Each row was made from one walk, in order. Every step used is in the known rows, and no mark comes twice. Write each row's walk.
Known rows:
vulen litis tifig lage mivu zutin: [-2.680,0.430,-2.167,1.649,-1.465,-1.229,-0.036,-0.976,1.316,-0.972,-1.902,-2.298,-0.580,-0.868,2.273,0.622,1.830,-0.172,0.066]
zutin tifig lage mivu: [-1.148,-0.597,0.875,-0.519,-0.659,0.363,-0.879,-0.415,-0.543,-1.587,3.019,-1.217,3.695,1.168,0.245,0.012,1.302,-0.185,2.099]
zutin vulen: [0.688,0.565,0.772,0.484,2.109,2.255,0.255,-0.257,-1.485,1.095,2.942,0.322,0.370,1.123,-1.033,-0.640,-3.381,-0.228,-0.920]
litis tifig lage mivu: [-0.253,-0.031,-0.014,0.480,-1.980,-0.234,-2.219,-1.078,-2.356,-2.297,-0.450,0.961,1.809,-2.549,-0.229,1.501,2.497,0.608,1.558]
lage mivu zutin vulen litis: [-3.875,-0.272,-2.498,2.461,0.882,2.697,2.281,0.973,2.965,2.170,0.896,-5.985,-1.100,1.760,3.218,-0.314,-1.783,-1.568,-0.557]
lage mivu: [-0.022,-0.347,-0.920,0.078,-0.822,0.368,1.016,0.663,1.736,-0.234,1.718,-0.585,-0.313,-1.028,-0.055,-0.142,0.921,0.631,0.088]
zutin tifig lage: [1.310,0.575,1.868,-0.510,0.838,-0.651,-1.906,-1.827,-2.166,-1.760,3.012,2.098,3.758,2.050,-0.915,-1.068,-1.380,-0.089,0.794]
zutin vulen litis tifig: [-1.050,-0.667,-1.655,3.603,-0.444,5.898,-2.034,1.042,-1.906,0.414,-2.255,-1.046,1.419,-0.872,1.811,0.612,-2.381,-0.092,0.611]
tifig lage mivu litis: [-0.641,2.113,-1.456,0.396,0.590,-2.617,0.652,-1.794,-1.116,-3.588,1.212,-0.944,0.377,-1.140,2.289,-0.129,2.170,-1.290,1.966]
litis tifig: [1.725,0.431,-0.392,1.012,-0.792,1.871,-1.552,-0.086,-1.778,-1.156,-1.961,3.708,0.624,-2.054,-1.123,-0.039,-0.069,2.114,-0.278]
vulen lage mivu: [-0.048,-2.068,-0.464,0.720,-0.504,-0.695,-0.512,1.024,1.211,1.142,2.396,-1.870,-2.109,-0.500,-2.536,-0.910,0.842,1.672,-1.881]
vulen pozipa tifig lage: [3.764,0.400,1.837,-2.027,0.319,-2.889,-0.710,-2.005,-2.741,-1.053,-2.296,5.249,-0.580,-1.072,-1.304,0.431,-2.007,-1.669,-0.016]
pozipa tifig lage mivu zutin: [-1.212,1.188,1.087,-1.594,-0.853,-3.688,3.346,-0.988,1.859,-0.221,-0.586,-0.423,-1.340,0.556,0.851,0.772,2.038,-0.354,-0.673]
zutin vulen pozipa tifig lage mivu: [0.076,-0.999,1.554,-1.406,-0.116,0.729,0.333,-0.272,-2.826,0.163,-0.819,-0.073,0.558,-0.327,-0.017,1.518,-0.432,-2.295,1.760]
vulen pozipa: [3.804,-0.501,-1.319,-0.562,1.861,-0.665,-1.003,-1.110,-0.712,0.048,-0.664,4.460,-2.071,-1.008,-2.336,-1.742,-3.106,0.021,-0.987]
vela lage mivu pozipa tifig: [1.123,-0.797,1.893,-2.298,-0.869,1.021,-0.386,2.618,3.220,3.645,-1.948,-0.334,0.574,1.637,0.621,0.726,1.056,0.444,-0.654]
vulen pozipa tifig: [3.547,-0.577,0.778,-1.649,0.289,0.269,1.558,0.573,-0.262,0.624,-3.580,4.464,-1.828,-0.879,-0.960,-0.362,-2.414,-0.530,-0.634]
lage mivu pozipa: [0.889,-0.323,-1.107,-0.496,-0.149,0.674,-1.547,2.795,4.280,1.421,1.615,0.050,0.335,-0.117,-1.159,-0.711,0.890,1.740,0.110]
vulen lage: [2.306,-0.972,0.330,0.580,1.005,-1.859,-1.542,-0.223,-0.164,1.025,2.515,1.568,-2.736,0.121,-3.992,-2.053,-1.949,2.076,-3.535]
zutin vulen litis tifig lage: [-0.290,0.325,-0.458,2.793,-0.246,2.182,-3.834,-1.669,-4.126,-1.258,-1.105,0.172,2.455,-1.020,1.133,1.076,-2.039,-1.261,0.969]
pozipa tifig: [2.195,0.743,1.823,-1.042,-0.658,0.166,2.528,1.001,0.944,0.298,-1.536,3.000,-0.518,-0.415,0.005,0.261,-1.222,0.351,-0.931]
pozipa tifig lage: [2.522,1.526,2.702,-1.454,-0.574,-2.955,0.368,-1.598,-1.703,-1.409,-0.506,3.911,0.624,-0.667,-0.390,0.826,-0.958,-0.892,-0.493]
tifig lage mivu pozipa: [1.293,0.334,-0.253,-0.983,-0.261,-1.777,-3.309,0.944,2.276,0.102,2.297,0.845,1.392,-0.370,-1.272,-0.019,1.100,0.620,0.545]

Write each row's walk:
[-1.372,0.760,-2.297,1.682,-0.746,2.401,0.261,0.573,-1.513,-2.838,-2.945,-0.236,0.515,-2.412,2.215,0.392,3.335,1.134,2.437] | lage mivu litis tifig
[0.120,0.297,1.704,-1.276,-1.866,-1.643,1.173,-0.120,-0.143,-1.034,-0.198,0.356,0.840,-1.225,0.694,1.686,1.750,-0.848,1.127] | pozipa tifig lage mivu
[-0.996,0.194,-0.237,-0.938,0.977,-2.377,1.798,-1.942,2.618,2.547,0.662,-2.398,-2.221,2.559,0.897,-0.880,1.122,0.286,-2.816] | vela lage mivu zutin
[-1.405,-0.536,-1.709,2.180,-2.568,1.069,-2.635,-0.411,-0.888,-1.985,-1.624,-1.341,1.687,-2.673,1.786,1.630,1.760,-0.602,1.990] | vulen litis tifig lage mivu
[0.302,0.381,0.111,-0.342,-0.826,-2.328,-0.869,-1.447,-0.360,-1.681,2.329,0.086,0.840,-1.242,-0.269,0.561,1.105,-0.511,0.571] | tifig lage mivu
[-1.506,-2.256,0.127,1.073,0.634,1.926,-0.576,1.359,-0.678,2.300,3.510,-3.619,-1.380,0.796,-2.417,-0.559,-0.298,0.957,-1.356] | zutin vulen lage mivu
[-0.062,1.289,1.339,-0.939,1.533,-2.447,-0.010,-2.504,-0.501,-1.112,2.663,1.171,2.157,3.403,-0.572,-1.646,-0.905,0.198,-0.521] | mivu zutin tifig lage
[-0.926,2.017,0.004,-0.565,-0.302,-1.947,2.363,-0.570,-0.840,-3.167,-1.062,-0.877,0.431,-1.031,3.212,0.839,2.627,-1.664,2.371] | pozipa tifig lage mivu litis
[0.771,-0.409,0.950,-1.625,-1.489,1.442,0.925,4.171,4.121,1.893,-1.461,0.627,0.263,-0.058,0.090,0.704,1.292,1.181,0.325] | lage mivu pozipa tifig
[2.229,-0.864,1.535,-1.363,1.478,2.767,1.601,0.733,-2.070,1.851,-2.419,2.518,-1.040,0.527,-0.726,0.001,-3.600,-1.282,-0.044] | zutin vulen pozipa tifig
[-1.075,1.517,-2.366,0.842,0.692,-0.138,2.385,0.154,1.047,-2.265,0.584,-1.676,-0.611,-0.957,2.504,-0.633,1.950,-0.313,1.659] | lage mivu litis
[-0.359,-0.700,0.544,0.632,2.825,-0.875,0.535,-0.429,-0.703,2.980,3.196,-1.532,-3.389,2.852,-3.504,-2.176,-2.657,1.358,-4.308] | mivu zutin vulen lage
[-2.842,-0.664,-0.244,-0.579,0.431,1.620,2.884,1.040,3.107,0.647,1.954,-2.558,1.301,3.654,0.727,-1.723,1.117,1.412,0.285] | lage mivu zutin tifig
[0.897,-1.932,-0.848,-0.163,-0.076,-0.306,-2.974,2.966,3.671,2.457,2.131,-0.970,-1.245,0.297,-3.381,-1.372,0.896,2.711,-1.692] | vulen lage mivu pozipa
[-3.955,-0.856,-2.611,3.322,-0.747,5.175,0.343,1.421,0.571,1.043,-2.603,-4.353,0.293,-0.121,2.815,0.741,0.112,-0.081,0.584] | lage mivu zutin vulen litis tifig
[-0.307,-0.495,-0.518,-0.930,2.591,-1.076,0.037,-2.143,-2.139,0.827,0.685,-0.377,-1.712,1.314,-1.177,-0.707,-1.798,-1.725,-0.114] | tifig lage mivu zutin vulen pozipa
[-1.425,0.843,-1.290,-0.263,0.301,-2.043,3.378,-0.320,3.636,0.561,1.025,-1.405,-2.346,0.601,0.261,-0.884,1.250,1.079,-1.483] | lage mivu zutin
[2.811,0.530,1.463,-1.735,-0.357,0.459,0.380,3.098,3.256,1.727,-1.437,3.313,0.021,0.160,-0.833,-0.159,-0.966,1.283,-0.861] | mivu pozipa tifig
[1.393,0.710,2.045,-2.109,1.879,-2.254,1.060,-2.206,-3.060,0.611,-1.664,2.596,-1.211,1.427,-0.862,0.056,-2.563,-2.133,-0.864] | mivu zutin vulen pozipa tifig lage
[0.258,0.917,-0.839,-0.923,0.344,-2.030,1.496,-1.008,-1.817,-2.907,-2.692,0.440,-0.660,-1.336,2.322,0.457,1.646,-2.234,2.590] | vulen pozipa tifig lage mivu litis
[-1.553,0.939,-0.643,0.060,-0.974,-2.407,0.246,-1.823,-0.205,-1.355,-0.840,-0.038,-0.496,-0.781,0.031,0.484,2.702,0.929,-0.257] | litis tifig lage mivu zutin
[-0.380,-2.112,1.760,-0.773,-0.322,2.802,-0.185,4.687,2.081,3.985,0.151,-2.048,-0.393,1.525,-1.793,0.303,0.138,1.248,-0.750] | zutin vulen lage mivu pozipa tifig
[-2.672,-0.868,-0.985,2.497,-1.459,3.231,-2.688,-0.191,-2.498,-0.927,-0.545,-3.093,2.499,-1.474,2.098,1.888,0.507,-1.326,2.242] | zutin vulen litis tifig lage mivu
[-1.553,0.893,-0.765,2.398,0.376,0.615,-2.092,-2.173,-2.825,-0.583,-1.444,-0.667,0.924,0.092,1.399,0.564,-1.545,-1.038,-0.171] | mivu zutin vulen litis tifig lage
